Known rows, with every step that occurs
nizu masu: [-15.3 -23.1  -6.4  -6.0  10.5   0.3  17.6 -12.1   2.9  -1.4  -6.1  22.2
  10.3   2.6   6.9  -6.1  -0.1   7.1  -0.5 -16.3   2.2]
fofeg nizu masu dizip: [ 12.9 -12.0   0.5  -8.9   3.5  -1.1 -19.1  -5.7   4.0  -4.1  -1.7  23.2
   2.7  12.7   7.3   1.8  -1.1  14.8  -2.0  -0.7  -0.5]
ruku masu dizip: [  4.1  -0.6   3.7   1.6  -3.6   3.6 -13.1   4.1   1.9  18.1   5.7  29.6
   7.3  -6.6 -12.7   5.4   3.0   5.3  -0.4  -1.2   0.5]
ruku fofeg dizip dito: [-11.8   9.3   0.6  -1.2  -7.0  -1.7  -5.6   6.2  -0.8   9.2  -5.9 -19.2
  -5.5   1.3 -11.4   0.2  -7.5   7.5  -5.7  19.7  -1.0]
ruku fofeg nizu masu: [ -4.7   2.1   1.1  -6.9   8.1   2.9 -17.3  -8.5  -1.1   0.6  -6.0  11.2
   4.7  12.9   9.4   5.6  -2.8   3.3  -0.3   3.3  -7.9]
nizu dito ruku fofeg dizip masu: [ -4.9  -2.0  -8.7  -3.0  -6.7   2.0   6.2   6.3  -3.4   1.7   8.1 -49.1
   0.3  -2.9   1.1 -10.1 -14.9  -6.9  11.9 -10.4   1.6]
fofeg ruku masu dizip dito nizu: [ 15.4  19.7   2.3  13.5  -6.9   3.3 -18.7  -8.7  -1.7  -3.2  -5.9  -0.5
  -8.5 -12.5 -12.8   4.5  -8.9   9.4   2.8   9.6   5.4]
nizu dito ruku masu dizip: [ 10.2   0.0  -6.0   3.2  -1.9   3.1  -4.5   2.1  -2.9   9.6   8.4  20.6
   2.7  -5.0   3.5  -2.7  -2.9 -13.1   4.9 -19.0  -3.6]
ruku masu dizip fofeg: [ -1.9   5.3   4.1  -2.0  -3.4   2.3 -15.1  11.3  -0.8  10.5  13.2  -0.5
   5.2  -6.0 -10.4   6.5  12.2  -7.9   1.6   0.2   9.1]
dito ruku: [ -9.6 -17.5   0.1   2.4   8.9  -0.7  53.7  -3.7   3.3  -2.1  -0.9   2.6
   7.3 -13.0   4.4  -5.9   6.6 -17.7  -1.4  -1.3 -15.2]
fofeg nizu masu: [ -0.8 -10.1   0.7  -7.4  10.1   2.2   9.0 -13.0   3.1  -3.4  -6.0  19.4
   4.4   8.2  12.2   2.6   1.0   9.3   0.8  -3.6  -7.2]
masu dizip fofeg nizu dito ruku: [  9.9   7.7  -1.4  -4.6   1.5  -1.6   3.8   6.0  -3.0 -14.5  14.9 -15.3
  -3.0   3.5  16.8  -1.5   6.2 -22.0   3.8   6.8  -6.1]
nizu masu dizip: [ -2.1 -26.2  -5.7  -7.7   4.3  -3.2  -8.9  -4.4   3.7  -1.9  -2.1  27.3
   8.6   7.2   2.2  -7.4  -1.0  11.3  -2.5 -16.0   8.4]
fofeg dizip dito: [ -8.0  -4.5  -0.4  -1.7  -6.0  -3.4  24.3   1.5   4.2   5.4  -5.1 -10.1
  -3.8  -2.4  -7.0  -3.3  -5.0  11.4  -4.9  13.2   0.3]
masu dizip dito: [-6.0 -0.1  5.3  4.3 -5.6 -3.2  9.4 11.9  2.7  2.1 -3.4 15.8 -0.9  3.3
 -4.6 -1.4  7.0 11.0 -6.7  6.3  2.3]
ruku masu: [ -9.2  -1.1   3.5   2.8   2.9   6.8  14.3  -2.6   1.9  19.2   1.4  26.1
   8.8 -12.1  -9.3   5.8   5.3   0.4   2.5   0.8  -7.2]
dito nizu masu dizip fofeg: [  3.4 -10.0 -11.5  -2.7   5.5  -2.0   8.5  -7.2  -1.8 -20.6   2.8   1.5
   1.3   5.1   4.4  -6.8   1.5   2.7   0.2   5.3  29.5]
masu dizip fofeg ruku: [ -8.3 -10.7   1.1  -6.4  -2.1  -3.6 -18.8   0.5   2.4 -14.5   8.8 -25.0
   3.4 -12.9  -6.9  -5.0   5.6 -11.0   2.7   9.1   0.7]

Rows
[ 17.3  -0.2   1.5  -1.5   3.1  -5.1  -2.5   1.1  -1.3  -8.8  -5.8  -8.2
  -9.7  19.8  17.0   2.1   0.9  -2.1  -4.1 -14.8  -8.7]
fofeg nizu masu dizip dito ruku
[  8.7   3.7   5.2  -3.2  -0.5  -3.3 -19.3   2.5   1.1  -4.2  -6.8  12.9
  -5.4  20.5  10.6   3.7  -0.4  16.7  -4.2  -2.2   1.2]
fofeg nizu masu dizip dito
[-13.8   3.7   3.6  -2.3   1.0   3.8 -13.1  -8.4  -2.1   3.2   7.7 -26.3
   4.5 -19.7  -8.0   5.1   6.2 -14.5   9.1  -0.6  -6.9]
dizip fofeg ruku masu
[ -4.5  11.8   6.4  11.1   3.0   1.9  30.1   4.9  -3.0  14.4  -1.9  -6.1
  -1.9  -6.4  -0.4   5.0   5.5 -14.3  -0.2 -13.3 -12.4]
dizip dito ruku masu
[  6.9   2.0   1.0  -8.2   2.7   0.7 -51.3   0.1  -0.3   0.1  -2.1  14.3
   1.8  17.5   5.2   5.8  -4.5   7.7  -2.5   2.1  -1.3]
ruku fofeg nizu masu dizip
[-9.6 -8.1  2.4 -4.8 -0.6 -2.2  6.7 11.6  2.3 -6.0 10.2 -2.8  6.5 -5.1
 -5.0 -2.5 15.2 -6.6 -2.4 11.7 10.0]
masu dizip fofeg
[ -7.7   9.0  -0.9  14.4   2.7   1.9  58.0  -5.4   0.6  -9.5 -10.2  15.1
  -2.9  -6.5  -0.9  -2.9   1.0  10.6  -2.7  20.9   7.6]
dizip dito nizu
[  4.1 -13.6 -11.3  -4.3   4.3  -2.3 -15.2 -18.8  -1.8 -30.0  -0.7 -18.8
  -1.1  -2.7   1.4  -8.6  -5.9  -0.8   4.3  -2.1  20.0]
dito nizu masu dizip fofeg ruku
[ 25.4  14.2   0.5   0.9  -2.1   4.6 -15.6  -0.3  -3.1   8.5   8.6  18.5
  -2.8  -0.1   8.4   7.3  -2.9 -10.0   6.2  -5.0 -13.4]
fofeg nizu dito ruku masu dizip
[ -3.5   1.1  -3.4   0.8   1.8  -5.4 -22.1   7.1  -5.6  -3.0  -5.6 -14.0
  -3.3  16.8   8.7  -4.4  -3.7  -9.5  -6.9 -23.6   1.7]
nizu masu dizip dito ruku fofeg
[ -2.7  17.7  -5.0   7.9  -5.2   1.2  12.7  -3.3  -2.6  -2.1  -9.5 -14.6
  -9.4  -4.3 -10.1  -1.2 -12.2  11.9  -4.6  33.6   9.8]
ruku fofeg dizip dito nizu
[ -1.1  -3.6   1.6   5.2   6.1   4.3  32.8  -4.0  -0.9  14.0   3.0   5.6
   5.3 -14.8   0.2   2.6   6.3 -19.5   2.8 -12.8 -14.8]
dito ruku masu
[  3.4 -12.5  -3.7   0.8   3.8  -7.1   7.0   2.7  -1.4  -7.7  -6.4  -4.1
  -3.4  14.7  14.3  -7.4  -1.9  -3.7  -5.4 -28.5   1.9]
nizu masu dizip dito ruku
[  3.0  11.8   8.0   5.4  -9.9   0.5 -36.2   1.3  -0.3   7.4  -1.8  -5.5
  -3.9  -6.9 -12.7   5.5  -2.4   5.4   1.6  -4.9  -5.8]
fofeg ruku masu dizip dito
[  0.9  -3.1   3.5   6.4  -1.1  -5.5  28.9  11.4   0.6  -2.2  -0.4  -3.6
  -3.7  -0.2   3.7  -4.4   4.9 -10.4  -7.1  -3.8  -6.1]
masu dizip dito ruku
[-12.9  -3.0  -0.3  -6.0  -7.9   2.4  -2.1   8.5   2.3   9.9   5.2 -40.9
   3.4  -4.9 -15.3  -1.4  -6.0  10.8   6.5  10.4   8.0]
ruku fofeg dizip masu
[  4.0  -6.4 -12.5   0.4   1.4  -2.6  24.9 -17.2  -0.7 -11.6 -14.4  -4.7
  -8.3   6.5   2.0  -6.9 -15.5  20.8  -2.7   4.2  20.4]
fofeg dizip dito nizu masu
[  3.2  10.4   0.4  -5.9  -2.6   0.4 -14.4   6.5  -0.9  -9.4  12.7   3.9
  -0.4   5.3   9.9   0.2   7.4  -2.8   4.5  16.8   5.0]
masu dizip fofeg nizu dito
[  2.2  14.5   7.2   7.3  -7.7   0.9 -12.7  12.9  -0.5  18.7  -0.1  19.3
  -1.4   2.4 -11.9   7.4   5.5   8.5  -1.9  -1.1   4.4]
ruku masu dizip dito
[ -6.1  -2.1   2.7   1.1   1.4   5.2 -10.8 -14.6   1.6   8.3  -0.4   1.4
   6.2 -21.6 -11.5   4.7  -2.0  -2.7   6.9  -4.1 -14.2]
fofeg ruku masu
[  9.9  23.6  10.3   4.9  -3.4  -1.8 -10.7  13.8  -3.2  -0.6  -0.5 -19.3
  -9.4   7.9   5.4   7.6   2.4 -12.1  -7.1  16.1 -17.9]
masu dizip dito ruku fofeg nizu
